Every row comes from one small tree of marks. The marks that hang from a mark follow it in brackets, in alphabetical order. Every link used is in the known rows. Which tree was each row made from?
Known rows
vifat[robov[doven[vuren]]]: [-23.5   4.3 -13.2 -16.9  11.3   4.6 -12.7  17.9  -6.3   7.4 -11.1   3.9
   9.3   2.8  13.5  -6.1  19.6  11.3  -8.4  -9.1  18.8]
zekob[vuren]: [-14.2   5.7 -29.5 -26.5   3.6  -7.3  -9.5  12.2  -8.4  19.0 -14.5  15.2
  11.1   3.8   0.1  -6.2   8.5   9.0  15.5  -6.8   0.7]
zekob[vuren[doven kisal vifat]]: [-13.0  16.8 -25.6 -34.2  -7.4  24.8  -8.4  22.5 -18.3  28.9 -17.5  13.2
  13.8  19.1   2.9  -8.0  10.4   8.7 -49.3 -12.8  17.6]
vuren[robov ziviz]: [-13.4  16.6 -25.0 -28.0  -2.9  -0.4 -14.8  19.2  -0.9  27.1 -19.6  11.4
  18.5   7.8   2.1 -17.3   0.4   9.8 -11.1 -11.7  -8.7]
zekob[vuren[doven robov[vifat] ziviz[kisal]]]: [  0.0  18.4 -36.3 -20.9  -0.6 -15.3  -6.6  28.4 -14.5  25.5 -21.6  21.2
  15.1  18.8  -3.1 -18.4   7.1   9.4 -43.1  -3.8   5.3]
robov[doven vifat[vuren[kisal zekob ziviz]]]: [-13.6  20.9 -20.8  -3.2  -5.4   7.9 -11.5  30.0 -13.7  20.2  -8.6   9.1
  26.1  20.9   2.9  -5.0   6.7  11.9 -71.0 -14.3   5.4]
kisal[vuren ziviz]: [-12.2  10.3 -29.1 -19.7  13.5 -13.2 -10.7  16.1  -4.0  17.9 -23.4  10.5
  14.8   7.5  -2.7 -13.4   2.6  13.1  22.4  -6.9  15.0]
vuren[kisal robov zekob]: [ -4.8  20.4 -21.6 -30.1 -21.2  27.8 -12.1  17.9  -2.6  34.4 -17.9  10.6
  23.1  11.1   3.9  -9.0  -1.7  -1.9 -34.3 -21.3  10.0]
ziviz[kisal]: [ -8.8   6.2 -28.6 -20.5  -6.0  -0.4  -8.2  12.9  -4.2  26.4  -3.5  18.9
  15.1   3.6  -3.2  -4.0   7.5   4.2  -3.7  -2.7  -1.7]
doven[vuren[kisal robov zekob]]: [-19.7  13.6 -26.7 -35.1 -16.0  26.4 -10.8  18.3 -10.0  29.6 -17.4  14.4
  13.8   8.4   0.6  -5.3   3.6   0.0 -28.6 -18.2  35.8]
vifat[vuren[kisal ziviz]]: [-18.2  16.1 -25.2 -24.7  -9.3   6.2 -13.0  17.9  -5.9  26.3 -18.5  14.2
  17.4   7.2  -0.1  -8.7   4.2  11.2 -32.2 -10.9  -0.1]
robov[doven vifat vuren[kisal]]: [-12.0   9.2 -24.9   3.4  21.2  36.2  -9.3  22.9 -19.4   9.4  -1.8  18.8
  16.3  13.1  10.9 -15.5   2.2  15.5 -71.4 -16.3   4.4]
doven[vuren[kisal robov ziviz]]: [-22.0  13.4 -28.0 -34.7  -6.6  22.5 -12.0  21.7 -11.3  31.9 -21.3  15.2
  10.1   6.9   1.0 -12.7   3.2   8.3 -31.5 -12.6  29.5]
vifat[robov[doven] vuren[kisal zekob]]: [ -9.9  18.0  -6.3 -15.7  -9.7   7.5 -12.8  19.3  -1.0  16.8 -17.8   1.3
  21.0   8.8  16.4  -2.1  14.2   4.3 -47.3 -16.6   8.4]
ziviz[kisal[vuren[zekob]]]: [ -4.3   7.9 -26.3 -21.3  -4.1 -14.8  -6.7  14.2  -5.1  33.4 -16.1  19.8
  17.5   9.4  -3.6   2.5  10.7   0.8   0.2  -7.2  14.7]
ziviz[kisal[vuren[vifat[robov[doven]]]]]: [ -7.9   9.7 -11.9 -13.7   4.5   6.8  -7.7  21.1  -3.1  28.2  -8.5   9.5
   9.3  14.2   9.7  -5.7   7.0   7.7 -29.4  -5.1  13.3]
vuren[zekob]: [-16.6  11.7 -24.0 -24.9  -9.3  -4.4 -12.3  13.0  -5.2  24.5  -7.8  12.5
  24.7   9.3  -1.0   1.7  12.2   2.9   1.7 -14.0   1.6]
zekob[vuren[kisal robov vifat]]: [-12.0  17.9 -24.5 -34.6 -12.3  40.6  -8.7  20.6  -8.0  36.0 -16.1  12.0
   8.0  14.9   4.8 -15.3 -11.4   5.3 -38.1 -13.8  11.7]
vuren[robov zekob]: [-10.8  16.2 -24.3 -28.4 -12.7   1.7 -13.2  15.3   0.4  24.7 -14.8  11.6
  22.1   9.3   2.4  -9.6   1.8   0.9  -6.4 -17.5  -1.4]
robov[vifat[vuren]]: [-22.1  11.1 -39.7  -7.6  -2.0   6.6 -10.6  18.1  -3.1   4.2  -2.8  20.5
  11.5   9.8  -8.8 -16.1  -9.7  13.1 -21.1 -10.6 -10.7]
vifat[vuren[zekob ziviz]]: [-21.6  16.5 -23.8 -25.1  -8.7 -25.3 -13.9  16.9  -4.2  24.3 -17.2  13.9
  24.3  10.8  -1.4  -0.4  12.9   7.9 -11.5  -9.7  -3.7]
vuren[ziviz]: [-18.6  12.3 -26.3 -24.3   2.2  -8.4 -13.7  16.7  -5.9  26.4 -13.0  12.7
  20.9   7.6  -0.2  -5.5  11.3  12.5  -1.3  -7.6  -6.3]

Write each row's tree
[ -5.9  25.4 -20.7 -33.5 -19.8  16.4 -13.2  22.6  -5.0  43.0 -21.9   9.4
  28.1  14.8   4.6  -6.1   3.1   1.5 -43.8 -18.4  10.7] | vuren[kisal robov zekob ziviz]
[-14.2  22.9 -21.6 -31.6 -14.7 -12.8  -9.7  28.1 -16.2  44.1  -9.1  14.6
  31.3  29.5   0.0   5.9  23.7   4.5 -57.6  -5.8  12.5] | vuren[doven vifat zekob ziviz[kisal]]
[-18.2  14.6 -19.6 -23.4  -9.8 -14.9 -13.6  12.5   5.8  13.1 -14.4   9.8
  17.4   5.8   5.2  -3.4   8.1   4.2  -5.1 -12.8  -1.7] | vifat[robov vuren[zekob]]
[ -4.7  12.5 -27.4 -31.6  -3.2   8.0  -8.6  18.6 -17.3  21.4 -24.4  14.3
  15.3   9.6   3.3  -9.1  16.9   7.9 -28.1 -12.2  15.4] | zekob[vuren[doven kisal]]
[-16.9  13.7 -10.1 -20.5   3.0   9.5 -11.4  23.0  -9.6  20.2 -12.6  -1.7
  19.4   9.8  13.9   0.5  20.5   7.5 -26.6 -10.2  38.2] | vifat[robov[doven[vuren[kisal[ziviz] zekob]]]]
[-15.9  22.5 -15.6 -30.7 -21.9  40.1 -11.9  20.3  -2.3  38.2  -2.1   5.8
  22.2  20.0   8.7   3.3   2.0   0.6 -53.0 -17.5  17.9] | vuren[kisal vifat[robov] zekob]
[ -1.8  26.4 -35.8 -17.1  -7.1  29.5 -10.1  30.2 -10.0  15.4 -19.1  11.0
  21.0  19.2  -2.6 -29.3  -7.7  10.5 -64.1 -15.9  13.7] | vuren[doven kisal[ziviz] robov[vifat]]
[-30.3  14.2 -21.3 -33.7  -9.8  -1.8  -8.8  23.4 -10.1  41.8  -0.3  14.4
  15.6  19.4   1.8  10.9  16.5   3.8 -32.5  -2.0  36.5] | doven[vuren[vifat[robov] zekob ziviz[kisal]]]
[-21.3  12.4 -12.6 -22.2  -0.6   7.9 -11.9  25.2 -21.7  31.5 -13.8   5.7
  22.9  13.0   9.1   6.4  27.0   8.2 -42.5 -12.4  34.2] | robov[doven[vuren[kisal zekob ziviz]]]
[  1.5   7.3 -17.2 -12.7   5.8  -1.8  -8.0  18.9  -3.0  25.2 -21.1  13.3
   9.8   6.3   6.5 -15.7   3.5   5.6 -15.0  -8.2   6.4] | ziviz[kisal[vuren[robov[doven]]]]
[-31.4   9.9 -28.3 -32.4  -1.5 -13.9 -12.2  18.6 -15.4  29.4 -12.7  15.7
  19.9  10.5  -3.0   6.7  21.5   7.3  -3.0  -8.5  29.3] | doven[vuren[zekob ziviz]]
[-11.1  21.0 -20.6 -32.2  -6.9   2.4 -12.0  23.9  -7.4  27.1 -29.1  13.1
  18.0  24.4   3.8 -15.2   4.3   4.6 -37.7 -20.8  16.6] | kisal[vuren[doven robov vifat zekob]]
[ -7.8  25.6 -19.2 -27.1 -12.5  -9.3 -12.1  21.9  -2.6  15.8 -26.5   4.8
  25.1  13.2   7.5  -7.8  15.9   4.9 -42.6 -13.9  19.9] | vifat[robov vuren[doven kisal[ziviz] zekob]]
[-13.2  13.7 -24.7 -25.6   3.1 -22.3 -12.3  17.6  -7.7  31.9 -26.2  14.0
  23.4  13.8  -0.6   0.6  14.1   8.1   2.2 -12.4  13.7] | kisal[vuren[zekob ziviz]]
[ -5.7  18.7 -34.4 -17.2   8.0  -8.1 -12.3  27.5  -8.8  16.3 -33.2  17.9
  14.7  19.7  -1.8 -27.2   0.5  14.5 -36.4 -15.3   8.1] | kisal[vuren[doven robov[vifat] ziviz]]
[-12.8  10.7 -12.3 -13.1  21.8  12.3 -11.9  20.7 -19.4  24.4 -16.8  13.5
  21.9   8.9  17.8  -9.0  17.9  15.3 -56.4 -13.4   5.3] | robov[doven vuren[kisal ziviz]]
[-10.0  10.7 -11.1 -12.5  13.2  16.5 -10.7  17.3 -18.1  22.2 -12.1  13.1
  25.3  10.7  17.9  -1.5  19.5   7.2 -53.2 -18.7  12.7] | robov[doven vuren[kisal zekob]]
[ -6.9  19.7 -20.2 -24.6   9.2   1.4 -10.9  18.9  -9.3  17.6 -20.9  12.5
  25.7  11.9  14.2  -8.3  19.2   7.3 -44.3 -15.1  22.3] | vifat[robov[vuren[doven kisal[ziviz] zekob]]]
[-15.1  21.2 -24.2 -37.5  -1.8  -4.6 -11.1  26.7 -13.2  31.2 -25.0  11.9
  14.1  21.8   6.0 -17.4   7.8  11.8 -38.2  -9.4   4.5] | zekob[vuren[doven robov vifat ziviz]]
[-25.5  10.0 -28.3 -34.2  -8.0   2.3 -12.1  16.3  -7.8  22.4 -14.2  15.4
  12.2   6.9  -1.4  -6.8   6.9   2.1  -4.0 -14.6  25.8] | doven[vuren[robov zekob]]
[-14.9  25.9  -2.9 -24.3 -12.7  28.5 -13.5  29.3  -8.6  43.7  -7.0  -2.1
  28.9  26.2  17.5   6.9  15.0   6.4 -73.6 -14.7  18.2] | vuren[kisal vifat[robov[doven]] zekob ziviz]
[-13.1  16.3 -26.8 -25.9  -6.2 -12.1 -13.8  17.2  -2.1   5.6 -29.6  15.1
  12.5   7.2   1.9 -26.4   3.5   9.0 -26.2 -15.7  -9.3] | vifat[vuren[doven robov]]
[ -6.4  22.9 -34.2 -19.1 -10.9   2.7 -12.0  26.2  -9.1  13.0 -16.7  16.3
  24.8  21.2  -2.0 -17.9   3.3   4.4 -48.0 -20.0   2.6] | vuren[doven robov[vifat] zekob]
[-13.9  11.5 -29.0 -19.7  15.9  17.3 -10.0  14.3 -12.3  20.8 -12.0  18.5
  18.1   4.4   6.3 -13.6   2.9  12.0 -25.7 -10.9  12.0] | robov[vuren[kisal[ziviz]]]
[-12.5  21.4 -38.2  -9.8  -4.9  13.3  -9.9  26.2 -11.3   7.0 -13.1  15.3
  18.2  17.2  -6.9 -20.3  -2.8  14.5 -54.7 -11.5   9.1] | robov[vifat[vuren[doven kisal[ziviz]]]]
[-13.9  12.7 -37.6  -7.8  11.8  -8.8  -7.0  21.8 -15.2  27.7   2.0  30.3
  25.4  18.5  -1.4  -2.1   7.3   8.7 -47.7  -5.6   4.1] | robov[vifat vuren[zekob ziviz[kisal]]]
[-18.3   7.2 -12.2 -18.0   8.7  -7.9 -10.4  22.3  -8.6  21.4  -9.5   6.9
  12.6   5.3  12.5  -0.9  24.4  10.1 -21.5  -1.5  20.9] | vifat[robov[doven[vuren[ziviz[kisal]]]]]
[-19.2  18.3  -7.7 -17.8  10.6  21.6 -11.9  26.0 -22.0  38.2  -8.6  11.0
  28.1  24.2  18.9   1.2  17.2  10.9 -81.6 -15.6  15.2] | robov[doven vuren[kisal vifat zekob ziviz]]
[-11.3   6.1 -14.9  -9.3  26.7 -14.0  -9.7  19.4 -16.6  24.4  -9.9  18.3
  20.8   8.0  14.0  -5.8  22.9  14.0 -37.8  -3.3  -1.7] | robov[doven vuren[ziviz[kisal]]]
